(in the rows, 128 means zero)
Known rows, with every step that occurs
vuvo tefil nirom visagab kegod: [141 114 135 140 132 144 162 133 121 121 118 150 106 111 134 138 109 125
 152 104 142 113  70 110 130 122 117 125 145  59 153 121 252 138 129 130
 131 155 121 120 122 129 122 131 124 123 125 100 117 103 131 170 128 132]
nirom visagab: [121 117 145 137 126 122 123 131 120 107 130 108 115 121 130 136 122 120
 145 129 127 124 120 146 140 129 152 123 125 131 108 131 122 110 131 134
 139 109 106 117 129 128 127 131 132 123 122 128 102 110 137 119 136 112]
tefil visagab nirom difi: [116 139 111 131  98 133 131 134 153 142 110 123 144 133 122 109 153 120
 118 140 135 134  93 131 110 122 113 124 126  94 134 132 156 130 106 129
 128 125 135 129 125 120 130 129 129 133 145 143 116 141 156 108 113 139]
difi tefil: [129 103 145 139 140 127 102 154 158 111 137  79 114 131 150  93 137 166
 148 139 128 120 202 151 158 122 131 118 129 182 128 131  56 128 116 135
 135 100  91 125 131 142 138 119 128 124 127 169 147  82 119 135 116 117]
kegod remid nirom difi tefil: [131 177 125 105 157 140  82 179 128 120 127 154 148 134 138 140 115 146
 101 151 117 138 198 117 124 130 173 130 118 214 149 135  24 145 144 100
 134 123 123 147 121 148 127 107 134 161 121 172 172 157 139  80 102 127]
difi nirom visagab tefil vuvo: [127  63  99 117 119 127 155 155 128 199 131 134 134 144 148 155 156 156
 162 128 144 131 129 122  98 130  97 131 128 103 121 105 156 108 117 155
 122 126 141 116 115 134 135 149 123 119 146 128 109 106 106 141 119 148]
kegod remid nirom visagab: [130 169 139 109 164 119  97 114  99  82 135 110 133 121 121 194 117 103
 128 131 133 138  99 116 134 133 176 138 118 166 126 132  81 126 176 101
 128 142 119 128 119 124 120 135 133 139 102 112 129 167 120 102 126 124]
remid nirom: [126 107 155 125 150 110 101 104 139  65 124  64 102 135 133 103  89 115
 155 144 118 119 181 137 157 124 158 129 122 191  90 142  23 105 162 112
 129 116  90 125 136 140 133 124 131 125 116 151 150 138 111 114 108 125]
kegod remid nirom: [121 163 148 122 167 113  91 103 112  87 138  62 126 129 128 145 101 106
 135 142 117 130 121 119 158 134 147 137 117 201 117 139  27 108 165 100
 124 130  94 133 131 127 126 127 127 130 116 133 160 158  95 106 121 127]
kegod remid: [111 162 151 143 147 118 112 110 104 110 145  53 139 123 128 136 116 117
 132 133 109 130  87 141 155 135  96 129 119 171 120 134  78 105 125 120
 123 122  96 135 135 119 130 125 125 103 131 132 142 125 100 121 143 112]
difi nirom visagab: [124  91 129 128 142 140 136 167 110 108 125 119 110 131 153 150 181 128
 168 118 134 118 105 122 123 129 139 123 127 142 134 117 125 114 134 120
 129 113 105 115 117 134 134 127 124 145 127 137 118 112 144 140 142 119]
vuvo tefil nirom: [129 105 159 156 130 131 138 127 141  98 126 104 100 120 153 111  72 109
 195 124 131 101 119 141 150  95  70 117 136 133 134 131 129 111 119 124
 127 129  90 114 135 137 134 113 121 102 142 141 151  69 108 146 122 140]
difi nirom remid: [111  87 125 154 152 142 145 171 115  98 138  76 101 135 149 124 177 140
 170 128 112 125 117 116 128 129 132 118 126 178 117 119 113 124 125 111
 117 119 116 132 124 145 138 116 120 131 110 139 132 128 122 146 136 116]
nirom tefil: [112 110 157 140 107 116 128 125 122 134 133 131 127 132 130 141  95 129
 132 129 121 127 168 152 131 122 155 123 123 153 113 137  78 107 101 141
 143  99 113 121 135 135 127 117 129 126 127 139 125 103 113 115 139 120]
vuvo tefil visagab kegod nirom difi: [155 154 115 119 111 139 147 124 131 140 123 208 132 123 117  86 102 119
 114 122 129 139 126 108 128 116 100 125 141  85 147 136 187 151 134 125
 127 146 153 130 128 117 123 132 128 150 141 104 112 124 150 125 112 135]
remid nirom difi tefil visagab kegod: [140 126 109  87 138 151 105 179 168 125 106 156 125 142 127  92 186 174
  95 120 142 123 217 101 112 133 169 126 129 138 141 127 128 175 145 112
 137 136 154 137 113 144 143 127 135 188 111 134 151 140 174 124  98 120]
tefil nirom visagab: [122 118 132 130 138 140 131 143 129 103 121 116 115 119 141 172 156 114
 154 119 141 110  69 135 121 120 134 128 126  97 135 116 184 120 130 125
 128 134 124 112 130 134 137 134 124 131 124 120 115 115 138 142 153 130]
kegod visagab nirom: [132 131 117 140 122 111 129  71 112 103 123 118 123 111 119 117 105  90
 136 125 128 125 105 128 144 140 119 133 134 113 119 132 122 116 151 129
 119 132 112 124 138 110 112 137 125  87 136 125 130 163 124 134 151 144]
vuvo tefil visagab: [150 102 164 151 123 120 131 122 133  90 129  99 106 123 147  92  85 110
 187 122 135 116 138 150 150  86  56 113 139 140 130 139 119 129 123 127
 142 126  92 106 129 128 146 112 129 110 141 112 125  59 116 142 108 132]
tefil visagab kegod remid nirom difi: [133 188 114  95 147 140 110 132 116 130 119 126 151 136 110 137 159 136
  83 119 125 136  87  89 109 142 148 139 123 125 144 134 148 152 154 102
 124 158 149 144 118 122 135 134 134 178 112  94 147 180 154 121 121 127]
nirom difi: [107 131 146 141  99 126 118 143 136 137 121 131 134 135 137 102  84 127
 120 152 102 119 166 154 130 126 133 123 121 160 106 145  70 114 103 128
 138  95 105 135 141 138 126 120 132 137 140 164 133 128 143  92 117 119]
kegod visagab tefil nirom: [123 108 121 128 121 133 138 124  91 143 120 172 136 123 129 156 102 117
 134 111 140 111  80 122 100 123 124 136 130  85 138 126 149 130 148 138
 106 136 149 115 136 130 127 139 122  97 138 104 133 141 125 147 148 162]

Rows
[132 152  99 111 134 144 122 152 153 138 130 211 143 129 120  93 150 163
  72 136 117 137 172 113 131 151 173 129 131 131 141 127 125 151 125 125
 120 125 157 152 129 124 115 127 130 158 132 155 145 144 160 122 129 118] : visagab kegod nirom difi tefil
[120 129 108 146 133 142 161 138  69 138 130 182 132 124 122 173 121 123
 123 120 130 120  81 106  90 129 143 132 134  89 138 116 191 151 146 127
 101 150 176 129 127 136 126 136 124  96 113  95 108 168 131 147 145 157] : kegod visagab tefil nirom remid
[116 118 124 138 117 125 127  92 148 105 118  72 121 127 127 107 149 113
 150 127 143 121  75 135 135 119  85 127 129 100 127 125 147 123 126 131
 122 134 118 113 125 113 136 124 126 109 139 117 120 117 115 146 136 135] : tefil visagab nirom
[122 110 133 130 108 112 131 102  84 145 128 167 140 125 121 116  49 115
 125 122 122 126 144 138 120 136 125 131 131 122 112 140  93 123 149 143
 115 113 136 122 141 124 114 140 131  91 131 104 121 135 119 129 141 150] : kegod visagab tefil
[141 118 124 114 115 150 111 198 167 148 121 151 137 138 150  99 180 160
 117 134 137 122 195 144 111 109 115 116 127 147 149 130 106 156 104 129
 143 110 132 128 120 147 155 112 133 154 136 154 135  90 166 112 116 121] : nirom difi tefil visagab
[119 108 115 134  95 100 144  85 171 187 131 101 135 133 124 132 125 125
 130 145 137 139 169 151 120 135 103 135 123 104 105 117 137  96  90 158
 136 125 133 127 128 121 123 136 127 101 141 159 121 127  94 116 123 131] : visagab nirom tefil vuvo
[166 126 129 130 137 122 143  91 130 101 132 154 111 117 116  80 108 118
 145 106 137 130  93 113 156 114  77 124 146  91 142 133 187 145 149 122
 123 156 132 118 128 109 130 124 125 124 135  79 108  99 120 165 128 133] : vuvo tefil visagab kegod nirom
[128 167 125 113 128 132 144 123 100 165 134 111 151 132 106 171 188 145
  89  93 134 143  61 111 113 137 126 134 128  91 156 121 189 155 109 130
 133 154 163 130 117 111 131 133 129 146 116  69 125 127 121 155 153 117] : nirom tefil visagab kegod remid
[130  91 136 129 101  99 137 106 157 179 138  86 126 139 134 146 114 132
 135 139 126 127 211 161 126 120  99 130 122 138  89 123  98  97  92 152
 145 113 121 125 136 136 140 134 127 119 136 151 125  98  97 115 127 115] : nirom tefil vuvo
[125 160 106 132 104 121 131 106 111 128 114 179 148 118 117 129  83  93
 104 140 117 131 134 124 111 139 142 134 130 105 122 139 117 115 141 125
 126 120 132 134 137 116 103 130 130 110 142 149 127 184 158  97 138 144] : kegod visagab nirom difi
[139 175 107 106 138 156 121 181 140 175 129 159 162 133 119 129 203 177
  68 113 133 137 117 104 111 139 110 128 129 117 178 121 181 176 109 122
 129 144 160 147 110 125 142 120 130 161 124 119 141 126 165 139 128 113] : nirom difi tefil visagab kegod remid
[130 140 114 127 105 116 143  87 104 137 122 172 140 116 110 163  95  99
 112 126 133 137 132 129 112 139 168 134 131  98 126 130 130 121 132 134
 130 127 139 123 134 118  99 130 130 102 131 117 126 165 125 115 150 138] : kegod visagab nirom tefil
[152 105 150 146 121 127 147 108 128 116 125 101 109 124 127  71 111 129
 166 107 131 116 124 125 153 112  71 117 143  98 133 136 192 146 125 136
 131 140 110 117 126 117 141 126 128 116 129  90 120  79 121 179 115 122] : vuvo tefil visagab kegod
[127 152 126 124 122 125 115 124 129 118 131 178 138 127 126 109  98 102
 101 152 107 139 144 141 136 128 145 129 122 152 118 140  72 113 128 121
 131 109 132 141 143 130 115 118 130 140 146 159 115 152 144  83 131 132] : kegod nirom difi
[119 174 132 105 149 125 115 109  91 127 129 132 139 131 103 165 129 135
  89 116 119 142 134  95 117 153 196 142 122 154 132 132 105 136 147 121
 129 149 137 141 124 122 109 134 134 160 101 106 157 179 101 124 126 121] : visagab kegod remid nirom tefil
[120 131 143 117 124 123 103 139 147 106 113 140 126 136 130 106  82 114
 129 154 108 126 208 137 129 125 185 129 117 191  99 148  29 117 146 113
 137 110 116 137 136 147 126 118 133 157 121 169 150 160 147  78  95 124] : remid nirom difi
[135 118 150 172 135 139 155 150 117  99 134 115  98 117 141 133  98 115
 181 133 122 109 120 125 134 100  98 113 137 135 139 124 177 131 119 121
 124 143 118 125 129 146 134 105 120 100 120 132 139  97 110 143 107 133] : vuvo tefil nirom remid
[111 168 138 139 149 124 126  93 106 123 137  59 140 123 113 119 142 133
 101 116 105 131  66 115 160 157 112 134 126 136 121 131 149 121 122 128
 121 136 112 144 131 105 119 138 126 113 113 103 142 142 112 159 142 115] : visagab kegod remid
[153 133  81  99 131 128 125 129 192 190 135 173 140 133 124  98 156 166
  73 141 123 144 209 122 125 149 121 135 131 113 122 113 147 140 114 137
 128 136 162 152 129 129 131 142 130 138 143 169 128 135 148 111 115 121] : visagab kegod nirom difi tefil vuvo
[127 121 136 127 126 129 136 121 122 122 124 121 117 123 114 126 142 138
 112 110 124 128 101 124 136 153 159 129 130  90 119 127 200 129 134 137
 137 127 122 128 129 117 122 147 131 133 112 104 108 128 148 158 141 109] : nirom visagab kegod
[128 174 123 128 149 132 135 114  95 139 139 104 142 114 106 165 153 134
  96 103 120 145  36 107 136 160 146 136 128 105 142 124 201 136 132 126
 127 141 131 137 123 105 112 147 130 124 107  84 112 146 135 154 151 111] : nirom visagab kegod remid
[113 141 107 135 111 143 117 166 163 153 117 163 139 129 140  90 129 155
 107 149 125 131 173 134 127 137 151 123 127 139 139 131 105 135  98 135
 128 107 127 141 126 138 114 114 131 127 145 193 151 126 137 102 102 140] : visagab nirom difi tefil
[129  65 116 120 123 119 145 137 154 174 136 101 119 147 153 154 173 141
 166 134 134 125 199 140 111 120  92 129 124 150 112 109  94 100  98 142
 138 114 124 125 124 141 146 127 120 136 141 162 142  99 103 131 134 118] : difi nirom tefil vuvo
[120 135 116 150 127 131 149 117 125 106 127  70 118 130 118 124 175 123
 143 127 137 137  58 116 121 120 108 123 130 104 128 116 195 143 122 126
 119 150 149 131 120 116 132 124 125 105 114 108 106 142 127 145 122 131] : tefil visagab nirom remid
[143 111 103 105 115 101 136  93 130 187 140 180 143 132 119 151 101 124
 107 137 142 154 124 135 121 128 113 139 127  82 108 113 155 110 138 155
 118 135 168 124 130 118 120 154 127 104 141 113  80 132 108 117 118 155] : kegod nirom visagab tefil vuvo
[ 93 105 133 139 120 134 136 139 120 139 119 127 132 138 138 129 110 138
 146 120 138 114  71 136 118 123 107 129 125 109 130 121 134 122 112 145
 109 123 133 122 135 136 129 126 122 114 140 138 133 106 105 150 128 150] : visagab tefil nirom
[136 140 128 117 138 122 121 105 115  90 138 177 128 116 124 152 124 103
 118 133 130 141  88 132 146 127 157 129 129 120 121 129 116 116 159 123
 127 126 130 119 130 116 116 131 129 126 126 116  94 141 134 113 151 129] : kegod nirom visagab
[127 109 146 126 107 126 126 135 130 130 128 118 126 138 130 152 158 124
 136 121 142 128 139 153 113 103 123 122 125 125 124 129 119 137 107 133
 145 113 136 110 124 133 146 120 130 144 130 113 111  95 129 122 138 120] : nirom tefil visagab
